Every row comes from one small tree of marks. Brackets hold a mark, then the marks that hang from it, in the order of their numbers. Every link used is in the known rows. Which tree was each row made from?
Known rows:
{Z_37 Z_222 {Z_299 Z_175}}: [  6  14  17 -35  16 -18  -6 -34  15 -26  12 -22  10   2 -20 -11 -14  12
  -7 -31  -1  -8  -5 -13   4   0 -31   3   2 -35 -36   5  -6   4   0   0]
{Z_629 {Z_770 {Z_222 {Z_725 Z_730} Z_956}}}: [ 24 -14  24  31 -11 -17  14  -6   4 -45 -32  22   8  18  31  20  -9  -5
   1 -14   5 -34   9 -41 -38 -20 -44 -17   4  -4  -6  51 -10 -19 -11   1]
{Z_243 {Z_730 {Z_725 {Z_222 Z_956} Z_437}}}: [ 10 -22  11  -3  16 -15  15  38   2 -29   2  -8  41  23  -6  10   5 -35
  -6 -14  16  -9 -17  20 -11  14 -22 -28   8  -8  12 -17 -10  43 -12  38]
{Z_770 {Z_222 {Z_725 Z_437} Z_956} Z_629}: [ 31  -2  12   0  30  -5  15  15  31 -54 -11  23  18  37   2  38 -29 -10
  14   3 -26  -3 -17  -2 -31  14 -15 -18  10   4   6  19 -18 -21 -18  12]
{Z_629 Z_770}: [ 10  -6  13   9 -10 -15   6  -5   5 -20  -9   4  14  10   1   8  -7   8
  -7  -2   7  -8  22 -22  -7   7 -23   3  11  -4  -6   6   5 -11  -2   1]
{Z_770 {Z_222 {Z_725 Z_437 Z_730}} Z_629}: [ 30   8  -5  22  21  -8  14   2  42 -39 -29  34  13  40  17  26 -13 -18
  27  13  -2 -17  -2 -24 -18 -18 -28  -9  36   7  14  51 -35   5   0  10]
{Z_437 {Z_725 {Z_222 Z_770}}}: [-10  -6   0   3 -12  -5  20  18  42 -22  -4  -5  27  28  15  13 -28 -19
  10  -6  -2  -9 -15  30 -14  -2   3 -14  -1   6 -11 -31   4  -2  11  17]
{Z_243 {Z_730 {Z_725 Z_437}}}: [ 17 -13  -9  -4  23   5  10  23  12 -21 -10  15  29  14 -10  24  10 -22
  19  -3   1   0 -13  -2  10   7  -6 -13  23  -2  21  -5 -15  41  -3  34]
{Z_629 {Z_770 {Z_222 Z_956}}}: [ 13 -23  25   3   2 -19  12   1   0 -40 -10  16   1  17  14  10 -12  11
 -15  -5  -4 -11  -3 -18 -27  18 -33 -18  -5   0   1  17   6 -48 -24   3]
{Z_243 {Z_730 Z_725}}: [ 16 -18   7  15  14   3  10  13 -12 -18  -9  12  16   0  -8  10  20 -14
   2  -4   2  -4  -8 -22  14  -9 -12 -14   2  -5  13  -3  -5  26  -5  25]
{Z_437 Z_725}: [  1  -5  -5   0   3   8  18   8  22 -15  -7  11  10   4  -4  20 -12  -7
  16  -1 -13  -1 -20  12 -14  -4  15  -4   4  -2  -4 -16   1  -6   7   2]
{Z_956 {Z_222 {Z_725 Z_730}}}: [ 18  17  -8  32  -4  -8  -6 -16   6  16 -39   9   5   2  22  15 -15 -31
  15 -11  13 -25   7 -17   0 -31 -25 -11   5   6  -6  43 -21  28  11  10]
{Z_243 {Z_730 {Z_725 {Z_222 Z_770}}}}: [  5 -21  16  20   1  -7  13  21   7 -27  -7  -6  32  27  12   6   6 -25
  -1  -9  12 -13  -2  -5  14  -6 -24 -24   0   5   5 -19  -3  30  -1  41]
{Z_437 {Z_725 {Z_730 Z_243}}}: [ 10 -12   9  38 -10   5  15  -3  24   2 -20  12  20  -3  12   2  -1 -31
  32 -12  20 -24 -17  -4  -3 -34  18 -26   1 -27   6  16   8  24  15  -2]
{Z_725 {Z_222 Z_770 Z_956}}: [ -6 -10  24  -4 -14 -20   3  13  14 -19  11 -21  15  16  20 -11 -23 -13
 -13 -10   4 -11   2  28 -13  10  -6 -23 -24   8 -15 -23  18  -9  -1  11]
{Z_175 Z_299}: [ -7  -6   5   2   0  -6  17 -19   7 -12   5   2   7  -8   4 -16  -5  -7
  -9   0   3  -8   9   9  -5 -15 -11  -9  14 -18 -19   8   6  -4  -6   6]
{Z_222 {Z_725 Z_730} Z_770}: [ 13   7   1  24 -19   2   1  -6  27 -14 -25   4  12   9  32  11 -15 -13
  26  -8   4 -26  17 -19  -4 -37  -2  -4   4  11 -12  24  -2  16  17   8]
{Z_956 {Z_222 Z_770}}: [ 10   4  -3  -4   4 -10  -7 -13  24   8 -16   5   3  10  21  10 -36 -16
  13  -4  -4  -6   1  10  18   7  -5 -23 -10  23  -4  -1   6 -13   7  20]
{Z_37 Z_299}: [  0  -4  13 -10   9  -7   5 -15   0  -5  14  -8  13  -1  -1 -15   5   1
  -6  -9  -4  -7   6 -15   0 -11 -19   3   9 -10 -17   2  12  -6  -5   5]
{Z_725 Z_437}: [  1   4 -16 -20  10   2  -1  10  24  -2  -2   4  13  14  -4  12  -9 -10
  15   1   0   5  -5  21  -4  14   8   1  23   5   7   1 -11  14   4   8]
{Z_956 {Z_222 {Z_725 {Z_730 Z_243}}} Z_624}: [ 47   5 -13  58 -20  -9 -18  -6  15  28 -52  17  33   7  20  14 -25 -37
  21 -21  42 -33  -7 -23  16 -39 -23 -26  -2  -5  17  49 -19  46  13   9]
{Z_725 Z_730}: [  2  -1   0  14 -12  -7   1  -5   6   3 -10   4  -6  -8  16 -15   6 -10
   6   0  17 -17  13 -12   3 -25  -7  -6   8   1   2  21   1  13  13  -6]
{Z_725 Z_222 Z_437 {Z_730 Z_243}}: [ -3  -1  -2  29  -6 -15  -2   6  20  19 -12 -12  36  26  12 -14   6 -45
  12 -12  50 -21  -3  15  -2 -13 -11 -24  20 -25  15  27 -13  61  14  14]
{Z_243 {Z_730 {Z_725 {Z_222 Z_770 Z_956}}}}: [  8 -30  32  12   0 -16  12  28   2 -37   2 -11  32  16  15   1  -4 -25
 -10 -17   8 -16  -4   5   1   4 -20 -35 -22   1  -4 -26  12  17 -10  38]
{Z_730 Z_725}: [ 13 -11  -7   2  16  -2  12  13  18 -23  -7   6   3  -5 -12  14   2  -2
  -7   3   4   3 -12  -9  11   5 -16  -3   5   6  10  -2 -10  13   2  16]
{Z_222 {Z_725 Z_437 Z_730} Z_770 Z_956}: [ 19   2   3  -3 -10  -3   1   9  47 -28 -18   3  25  11  30  18 -32 -25
  33 -16  -1 -23  10  11 -20 -14  11 -15   4  13 -14  12   4  18  13  10]
{Z_956 Z_624}: [ 24  -4 -16   2 -18  -9  -9  17  15  -3  -9   8  10   3   1   3 -16   8
  -4   0  18  -3  -6  -3   8  -4  -7   5   4  15  15  -4  -3   0   7  -5]
{Z_243 Z_730}: [  1  -9  15  12   0   7  -1  -1 -31   5  -1   5  11   6   4  -1  17 -12
  12  -7  -1  -9   3 -10   2 -13   1 -11   0 -13   1  -1   6  14  -9   8]
{Z_437 {Z_725 Z_222 Z_730}}: [ -8  -4  -2  24 -16 -14  19  14  25  -5 -12  -2  15  13  18  -4  -3 -30
   6  -4  24 -23  -9  13 -18 -30 -14 -10  15  -6  -4   2  -8  23  20   5]
{Z_222 Z_770 Z_956}: [  8 -12  20 -13  -6  -8   1   6  18 -25   7  -7   4  -3  18  -2 -27   0
   4  -9 -13  -5   3  14  -6   8  17 -20 -28  10 -13 -19  26 -25  -2   3]
{Z_37 {Z_222 Z_725} Z_299}: [  5  11  11  -8   7   0 -13 -15   2 -25  -9 -18  21  13 -20  25  -5   2
   8 -26 -13  -5  -4 -22  -6  -5 -27   6   4 -21 -32  10 -31   8  -1  -9]
{Z_222 Z_956}: [  5  -9  16  -9  -2  -6   2   8  -3 -14   9  -6   1 -10   1  -3 -10  -1
  -7  -7  -5  -3  -3   9 -12   7   4 -12 -21  -2  -5 -10  15 -13  -8  -4]

Which tree is each row?
[ 15  -8  10  23   0  -4   7   2  -2 -25 -23  18  -3  10  30   7  -3 -14
   8 -12   2 -25 -15 -20 -31 -27 -21 -20  -7   0   0  46 -14  -7 -11  -1]  {Z_770 {Z_222 {Z_725 Z_730} Z_956}}
[ 11 -21   7   9  16 -15  11  31  30 -22  -1 -13  43  19 -13   9  -6 -37
 -10 -15  29  -4 -29  28  -5  23 -15 -36  -2 -20  17  -6  -8  48  -6  33]  {Z_730 Z_243 {Z_725 {Z_222 Z_956} Z_437}}
[ 29 -16   4 -10 -25 -14  -9  21  34 -29  -1   2  16  -4  21   0 -42   9
  -1  -9   4  -9  -1  11   2   8   8 -16 -22  26   5 -23  25 -26   4  -1]  {Z_222 Z_770 {Z_956 Z_624}}
[ 35  -2  38  29  -8 -15  11   2  39 -51 -14   5  13   5  29  10 -35 -12
  16  -3 -11 -26  30 -25 -10 -25  -6 -20 -16   8 -20  10  17 -15   9   0]  {Z_222 {Z_725 Z_730} {Z_770 Z_629} Z_956}
[ 19 -12 -12   7  26   4   7  14  38 -12 -12   9  33  12 -18  23   0 -24
  16  -5  17   3 -26   5  16  16   2 -19  16 -14  25   8 -14  46   2  29]  {Z_730 Z_243 {Z_725 Z_437}}
[ 20 -18  31   4  24 -17  15   3  12 -45   4  18  -7  16   7   6 -18   5
  -9   9 -17  -3 -10 -11 -15  14 -21 -26 -12   2   7  11   4 -53 -22  -4]  {Z_770 {Z_222 Z_956} Z_629}
[ 17   8  -7  34  -4  10  -3  -3  23   9 -31   8  37  18   9  16  -1 -37
  39 -18  23 -21  -2  -7  -6 -26   6 -14  19 -25   7  43 -19  63  11  11]  {Z_222 {Z_725 Z_437 {Z_730 Z_243}}}
[  9  -2  38 -49  11 -22  -4 -29  34 -51  18 -28  15  -3   0 -13 -41  11
  -5 -40 -11 -15  -3   1  -2  10 -16 -14 -22 -25 -48 -14  22 -23  -3   4]  {Z_37 {Z_222 Z_770 Z_956} {Z_299 Z_175}}
[ -8   5 -10 -15  -4 -11   3  18  43  -9   0 -14  30  41  14   6 -24 -20
   9  -3  10  -3   0  37  -3  17  -3  -9  19  14  -2 -15  -6  18   9  22]  {Z_725 {Z_222 Z_770} Z_437}
[ 17   2   1 -18   2   6   0  15  41 -35  -9  -2  32  19  13  34 -40 -15
  27 -14 -19  -6  -3  24 -23  11  18 -14  -5  11 -14 -10   2   5   1  18]  {Z_222 {Z_725 Z_437} Z_770 Z_956}
[ 23  11  40 -26  23 -29   1 -38  55 -62  13 -15  16  16  -8  -6 -40  14
   1 -19 -16 -13  13 -24  18   5 -32  -7  -2 -22 -41  -8  10 -26   4   8]  {Z_37 {Z_222 {Z_770 Z_629}} {Z_299 Z_175}}
[ -6  -5   2 -18   4 -18   3  23  17 -10  10 -20  26  22   0   0 -15 -22
 -10 -10  12  -3  -7  42 -25  23  -9 -15   7  -2  -1 -13  -5  17  -6  13]  {Z_725 {Z_222 Z_956} Z_437}
[ 15  -4   6  56   0  10   4 -14  -3   3 -36  22  13  20  23   9  12 -25
  24 -14  18 -30 -22 -32  -8 -38 -15 -25   3 -22  13  66 -23  26  -6   6]  {Z_770 {Z_222 {Z_725 {Z_730 Z_243}}}}
[ 10 -13  -5  13  11  -8  11  21  56 -19 -10  -9  51  36   0  15 -15 -34
  10  -9  27  -5 -22  25  17  17  -8 -30  12  -5  15  -7 -11  49   6  43]  {Z_730 Z_243 {Z_725 {Z_222 Z_770} Z_437}}
[ -5  -8  21  15 -19 -26   5  12  -2  -5   1 -19   6   1  23 -27  -1 -24
 -19 -12  31 -25  10  11 -18 -16 -25 -19  -9  -6  -8   9   5  16   4  -2]  {Z_725 {Z_222 Z_956} Z_730}
[  5  15  -2  15 -17  -1 -18  -7   9 -17 -32  -4   4   6  -1  22  -2  -6
  20 -19  11 -15   5 -21  -3 -16 -16   0   2 -10 -13  31 -41  23  14 -17]  {Z_37 {Z_222 {Z_725 Z_730}}}
[  0 -11  15  19  -8 -19   1  13  15   6  -5 -16  37  16  14 -18  -3 -47
   4 -21  44 -23  -6  25 -15  -5  -6 -35   0 -26   6  19   3  48   4   9]  {Z_725 {Z_222 Z_956} Z_437 {Z_730 Z_243}}
[ 15  23  16  -4   5 -14  -5 -37  19 -28 -13 -19  18   2  -5  -4 -12  -6
   5 -38   9 -31   6 -34  -9 -36 -44   5  13 -38 -45  40 -22  33  11   1]  {Z_37 {Z_222 {Z_725 Z_730}} {Z_299 Z_175}}
[  9  -1  26  32 -14 -31  13   2  41 -27  -3  -7  12  29  32 -17 -18 -21
  -3  10  19 -25  32 -12   9 -20 -30 -17   7  10  -6   6   7  -1  17  11]  {Z_725 {Z_222 {Z_770 Z_629}} Z_730}
[ 37 -28   9   4 -18 -25   4  15  13 -46 -18  23  13  17  15  12 -28  19
 -20  -5  13 -14  -5 -21 -19  14 -40 -15   1  15  17  15   3 -46 -17  -2]  {Z_629 {Z_770 {Z_222 {Z_956 Z_624}}}}
[ 38   1 -18  -9 -11  -2  -8  34  32 -25 -16   6  39  13  -2  31 -38  -7
  10 -12   6  -5 -13  17 -22   4   0  -2   7  14   8  -2 -12  17   1   5]  {Z_222 {Z_725 Z_437} {Z_956 Z_624}}
[ -3  -8  18  42 -23 -14   1  -6  19  11 -10 -14  27  21  33 -24  -2 -35
  10 -16  41 -31   7   0  11 -25  -9 -32  -7 -15   0  18  10  36  14  11]  {Z_725 {Z_222 Z_770} {Z_730 Z_243}}
[  3 -17  10  26   6  -7  13  23 -15 -14  -6  -3  28  18  -4   2  23 -27
 -14  -7  18 -10 -11  -9   6  -7 -33 -17   5 -10  10  -9 -16  42  -7  34]  {Z_243 {Z_730 {Z_725 Z_222}}}
[ 13  16 -18   9  -4   3  -1   4  28  -6 -26   9  21  14  13  20  -5 -24
  29  -4  11 -17   7  -3 -15 -23  -4   3  31   0   1  32 -24  44  16   7]  {Z_222 {Z_725 Z_437 Z_730}}
[ 36  -4  -2  25 -33 -11  -6  19  15 -19 -25   7  19  -9  21   5 -23  -8
   1 -16  22 -26   7 -14 -16 -34 -15  -6  -7  12   1  20  -4  17  10  -9]  {Z_222 {Z_725 Z_730} {Z_956 Z_624}}
[ 10 -16   0 -20   9 -20  16  37  57 -47   3 -13  33  22   6  15 -29 -21
  -7  -9   8  -1 -15  36  -7  30 -13 -24   3  19   3 -26  -2  19   3  37]  {Z_730 {Z_725 {Z_222 Z_770 Z_956} Z_437}}
[ 18  22 -27  -3  18   0  -7   0  23  12 -30  10  24  25   0  42 -30 -31
  24  -9  -5  -1  -9  17  -7   7 -10  -9  19   9   0  19 -31  30   4  26]  {Z_956 {Z_222 {Z_725 Z_437}}}
[ 24   8   7  52  -8  -5  -8 -25  25  20 -44   9  29  13  34  14 -28 -43
  37 -23  19 -33   4 -18  17 -34  -5 -35 -13  -5  -6  42  -2  33  13  21]  {Z_956 {Z_222 {Z_725 {Z_730 Z_243}} Z_770}}
[ 23  22 -28  11   7  -7  -6  -5  29  16 -39  14  20  17  18  28 -25 -41
  30 -10  14 -17   2   3  -5 -18 -19 -11  27   8   2  42 -32  40  16  19]  {Z_956 {Z_222 {Z_725 Z_437 Z_730}}}
[ 13 -10  42  23 -14 -39  12   9  36 -40   6 -12  11  16  36 -22 -29 -20
  -9   1  14 -26  28  -4  -6 -13 -25 -29 -14   8 -14  -5  22 -15   9   5]  {Z_725 {Z_222 {Z_770 Z_629} Z_956} Z_730}
[ 32   2 -20   0 -14 -18 -16   3  38   4 -26  13  13  11  25  12 -52  -7
   7  -4  11 -10  -4   8  27   4 -11 -17  -6  39  12  -5   5 -15  11  15]  {Z_956 {Z_222 Z_770} Z_624}
[ -5 -10   9  50 -16  -8  17   4  19   8 -17  -2  32  16  11  -7   3 -45
  14 -15  36 -29 -18   9 -10 -32  -4 -28   4 -33   3  14  -3  42  15   8]  {Z_437 {Z_725 Z_222 {Z_730 Z_243}}}
[ 29  -7  29  20  22  -7  14   6   9 -53 -10  20   5  25   6  27 -19  -1
  -2   2 -28  -8 -12 -22 -27  -1 -24 -20 -11  -2  -3  22 -10 -36 -24   3]  {Z_770 {Z_222 Z_725 Z_956} Z_629}
[ 49 -11  11  24   3 -15   7  24  22 -56 -20  28  15  26   9  29 -37   7
  -7   3 -10 -12 -16 -25 -19  -3 -31 -16  -8  15  14  19 -14 -36 -18  -1]  {Z_770 {Z_222 Z_725 {Z_956 Z_624}} Z_629}
[ 16  -1  14  21 -13  -4   3   3   1 -15 -16  -1   9 -10  19   4  -6 -18
   7 -15   5 -25  10 -13 -23 -30  -8  -9 -11  -5 -13  23  -1  14   4  -4]  {Z_222 {Z_725 Z_730} Z_956}
[ 12   1  28  -2  -7 -14 -13 -15   3 -35 -11 -19  17  -4   2   4  -8  -8
   6 -36   2 -25   8 -26 -18 -22 -29  -9  -9 -24 -37  23 -15   7   4 -15]  {Z_37 {Z_222 {Z_725 Z_730} Z_956} Z_299}
[ 10  -3  -4  18   0   0  -2  -4  23  14 -16   6  26   9  10  -7   2 -32
  30  -9  31 -17  -4   4   7 -13  12 -21  18 -20  17  33  -1  43  13   6]  {Z_725 Z_437 {Z_730 Z_243}}
[ 27   3  13  41  10 -10  15  -8  18 -36 -29  29  -2  28  21  16  -5  -8
  15  10  -3 -22   2 -44 -12 -32 -38 -11  17   3   7  54 -25  -9  -3   2]  {Z_770 {Z_222 {Z_725 Z_730}} Z_629}
